Known rows, with every way that one mark hangs from another
q_824(q_544(q_457(q_916(q_754)))): [ 1.10  0.28  1.27  0.26  2.35 -0.84 -3.12  0.16 -0.84 -0.62 -1.31  0.81
 -0.68  1.31  0.24 -0.32 -1.38 -1.49  3.83 -0.27 -0.15]
q_754(q_544(q_457) q_583 q_916(q_824)): [ 0.87  0.50 -1.52 -0.84 -1.02  0.77  2.61  1.10 -0.63  0.27  1.47 -1.20
 -0.51  2.97 -0.19  0.37  3.36  0.41 -4.11  1.17 -0.41]
q_916(q_754): [-0.06  0.58 -0.25  0.26  1.56 -0.36  0.21 -0.43 -0.77 -0.71 -0.76  0.24
  0.25  0.72  0.14  1.29 -1.56  0.38  2.92 -0.22  0.46]
q_544(q_457): [ 1.15  0.76 -0.20  0.27  2.35 -0.16  0.49 -0.26 -0.76 -0.44 -0.22  0.26
  0.28  1.52  0.73 -0.10  1.12  0.11  1.13  0.96 -0.90]
q_824(q_544(q_754 q_916)): [-1.01  0.99  0.01 -0.14  3.35 -1.12  0.34  0.18  0.41  1.03 -0.87 -0.01
 -0.08 -2.69  0.08 -0.50  0.10  0.02  3.03 -0.98 -0.54]
q_457(q_916): [ 0.62  0.63 -0.47  1.48  2.19 -1.08 -2.37 -0.39 -0.95 -0.08 -0.24 -0.86
  0.79  2.37 -0.17 -1.34  0.95 -0.61  0.00  0.87  0.34]
q_457(q_916(q_544)): [ 0.62  1.00 -0.40  0.55  1.53 -0.45 -2.31 -0.08 -0.09 -0.29 -0.93 -1.22
  0.60  0.35 -1.69 -2.12  0.86 -0.32  1.50  0.25  2.31]
q_824(q_544(q_457)): [ 0.96  1.22  0.23 -0.01  3.92 -0.71  1.24  0.22 -0.66 -0.06 -0.52  0.21
  0.36 -0.31 -0.46 -0.17  3.00 -1.19  2.42  0.75 -1.12]
q_916(q_754(q_544 q_583) q_824): [ 0.21 -0.03 -0.94 -0.88 -0.03  0.19  2.02  0.33 -0.77 -0.27 -0.62 -0.57
 -0.11  1.75 -0.47  2.71 -0.42  0.60  0.30 -0.18  1.14]
q_916(q_754(q_544(q_457) q_583) q_824): [ 1.07 -0.24 -0.17 -1.49 -0.61  0.85  1.61  0.44 -0.86 -0.57 -0.52  0.34
 -0.89  2.37  0.55  2.69 -1.09  0.56  0.59 -0.09  0.25]
q_916(q_544(q_457) q_754(q_583) q_824): [ 0.75  0.13  0.50 -1.81 -1.13  0.97  1.84 -0.27 -0.36 -1.05 -1.76  0.39
 -0.32 -1.42 -0.87  2.06 -2.22  0.65  3.92 -1.06  2.70]
q_754(q_583 q_916(q_824)): [-0.22  0.88 -1.57  0.31 -0.54 -0.33  2.89  0.05 -0.85  0.27  0.86 -1.78
  1.00  0.41 -1.39  0.55  2.51  0.32 -3.11  0.67  0.91]
q_544(q_457 q_916(q_754(q_583) q_824)): [-0.37 -0.05  0.20 -1.53 -1.13  0.01  0.48 -0.30 -1.15 -0.56 -0.84  0.44
 -1.09 -0.20  1.43  3.90 -2.79  0.97  2.33 -1.15  1.22]
q_457(q_544(q_824) q_916(q_754(q_583))): [-0.59 -2.01  1.46  1.44 -3.58 -0.65 -4.69 -1.02  0.62 -0.67  0.99  0.42
  0.99  1.25 -0.67 -0.86 -1.14 -1.89 -1.67  0.08 -0.42]
q_544(q_824): [-1.19 -0.17  0.20  1.33  2.00 -0.38  0.65 -0.61  0.01 -0.23 -0.11 -0.05
  1.47 -2.79 -0.40 -0.28  1.38 -0.63  0.08  0.61 -0.34]
q_583(q_754(q_544)): [ 1.19  0.55 -1.42  0.48  3.72 -0.59  1.62  0.78 -0.24  0.78 -0.61 -0.25
 -0.59  1.64  0.88  0.45 -1.03  0.21 -0.62  0.60 -1.03]
q_754(q_544(q_824 q_916) q_583): [-1.72 -0.48 -0.95 -0.46 -1.45  0.03  1.08  0.28  0.55  1.02  1.12 -0.80
 -0.25 -0.78  0.69  1.68  4.21 -0.10 -4.12  0.66 -0.82]
q_544(q_457 q_754 q_916): [-0.21  0.32  0.28 -0.24  1.39  0.07 -1.05 -0.12  0.22  0.31 -0.15  1.19
 -0.86  0.16  2.41 -0.19 -2.22  1.36  2.15 -0.65 -1.38]
q_457(q_544(q_916)): [-0.39  0.83 -0.91  0.54  1.26 -1.27 -1.80 -0.31  0.02 -0.15  0.71 -1.18
  0.96  1.37 -0.74 -0.44  0.81 -0.54  0.78  0.30 -0.03]

Rows
[-0.30 -0.08  0.54  0.34  0.33  0.71  1.05  0.52  1.15  0.17  0.04  0.67
 -0.89 -4.43  0.07 -1.19 -2.42 -0.13 -0.37 -0.34 -0.09]	q_583(q_754(q_916(q_544(q_457 q_824))))
[ 0.76 -0.08  0.67 -1.14 -0.48  0.93  1.93 -0.23  0.63 -0.05 -1.39  0.61
  0.22 -2.04 -0.43 -0.70 -1.50  1.19  2.67 -0.94  1.51]	q_916(q_544(q_457 q_754(q_583)) q_824)
[ 0.93 -0.68  0.94 -0.12 -1.12 -0.30 -2.21 -0.57 -1.44 -0.89 -1.02  0.51
 -0.49  2.14  0.80  1.41 -3.29 -0.15  1.38 -0.40  1.31]	q_544(q_457(q_916(q_754(q_583) q_824)))
[ 0.61 -0.49  0.65  1.85  1.79 -0.95 -4.56 -0.60  0.29 -0.51 -0.58 -0.35
  1.88  1.17 -1.43 -3.52 -4.89 -0.66  1.93 -0.67  0.62]	q_457(q_544(q_754) q_916(q_824))
[-0.23 -0.64 -0.53 -0.15 -2.87  1.28  1.68  0.87  0.55  0.59  2.68 -0.08
 -0.58  1.33  0.64 -0.35  5.35 -0.39 -6.51  1.71 -2.60]	q_754(q_544(q_457 q_824) q_583 q_916)
[-1.17 -1.45  0.36  1.35 -3.68  0.25 -0.60 -0.30  2.06  0.57  2.82  0.24
  1.38 -0.34 -0.86 -2.91  1.10 -0.63 -4.90  0.35 -2.42]	q_457(q_544(q_754(q_583 q_916) q_824))
[ 0.38 -0.09 -0.16 -0.23 -1.57  0.63  1.77  0.13 -0.06  0.41  0.79  0.39
 -0.11  0.22  0.52 -0.78 -0.90  1.17 -1.81 -0.08 -0.93]	q_544(q_457 q_754(q_583 q_916(q_824)))
[-0.90 -1.21  1.26  0.13 -3.22  0.24 -2.22 -0.67  0.74 -0.49 -0.50  0.17
  0.03 -2.13 -0.98 -0.09 -0.59 -0.75  0.20 -0.75  2.11]	q_457(q_916(q_544(q_824) q_754(q_583)))
[ 0.53  0.81 -2.36 -0.22 -1.52  0.35  2.52  1.07 -0.12  0.98  2.60 -1.72
 -0.26  4.28 -0.34 -0.37  6.16  0.34 -6.26  1.78 -1.31]	q_754(q_544 q_583 q_916)
[-0.54 -1.63  0.37  0.47 -2.64  0.18 -2.52  0.01  0.18  0.06  0.53  0.16
 -0.42  1.67  0.57  0.64  0.60 -0.86 -2.97  0.25 -0.37]	q_457(q_916(q_754(q_544(q_824) q_583)))
[ 1.07  0.48  0.59 -0.52  1.28  0.87  0.13  0.05  0.88 -0.23 -0.88  1.09
 -0.01 -1.25  0.08 -2.02 -1.57  1.07  3.61 -0.61  0.13]	q_916(q_544(q_457 q_754))
[-1.44 -1.46  1.26 -0.28 -2.28  0.44 -0.11 -0.62  1.11  0.84  0.71  1.73
 -0.63 -2.64  2.62  0.56 -0.65  0.65 -1.47 -0.51 -2.01]	q_544(q_457 q_754(q_583) q_824 q_916)
[ 0.10  1.42 -0.80  0.61  4.88 -1.44  2.88  0.77 -0.57  0.69 -1.24 -1.16
  0.24 -3.32 -1.63  0.09 -2.33 -0.81  1.16 -0.60  0.66]	q_583(q_754(q_916(q_824(q_544))))
[-0.75  1.19 -1.74 -0.64  3.09 -0.51  0.92  0.66 -0.74  0.16 -0.87 -1.76
  0.06 -0.30 -0.41  1.61 -0.17  0.65  0.80 -0.19  1.55]	q_754(q_544(q_916(q_824)))
[-0.78 -0.26  0.18 -0.48 -3.43  1.34  1.80  0.24  1.03  0.04  1.57 -0.16
  0.04 -2.57 -0.87 -0.91  3.85 -0.24 -3.23  0.62 -0.01]	q_754(q_583 q_916(q_544(q_457 q_824)))
[-0.40  0.48  0.27 -0.90  0.72 -0.16 -1.16 -0.13 -0.77 -0.67 -0.65  0.85
 -1.45  0.54  1.99  2.40 -2.66  0.81  3.60 -0.71  0.00]	q_544(q_457 q_916(q_754))
[-0.77 -1.47  1.33  0.63 -2.52  0.40 -1.99 -0.64  1.77  0.58 -0.20  0.45
  0.63 -2.82 -0.48 -2.82 -0.13 -0.21 -1.13 -0.52  0.86]	q_457(q_916(q_544(q_754(q_583) q_824)))
[-0.31 -1.37  1.97  1.09  0.02  0.02 -4.38 -0.60 -0.16 -1.09 -0.64  1.62
 -0.43 -0.40  1.29 -0.05 -3.53 -0.98  1.78 -0.33 -0.45]	q_544(q_457(q_916(q_754)) q_824)
[ 0.70  0.33  0.20 -0.35 -0.80  0.18  2.06  0.62  0.64  1.15  1.33  0.61
 -0.51  0.49  0.33 -1.52  3.30 -0.23 -2.21  0.23 -2.75]	q_824(q_544(q_457 q_754(q_583 q_916)))
[ 0.17  0.40 -0.32 -1.14 -1.82  0.37  1.54 -0.30  0.11 -0.41 -0.56 -0.29
 -0.07 -0.14 -0.98  1.47  0.75  0.73  1.81 -0.52  2.03]	q_916(q_544 q_754(q_583))
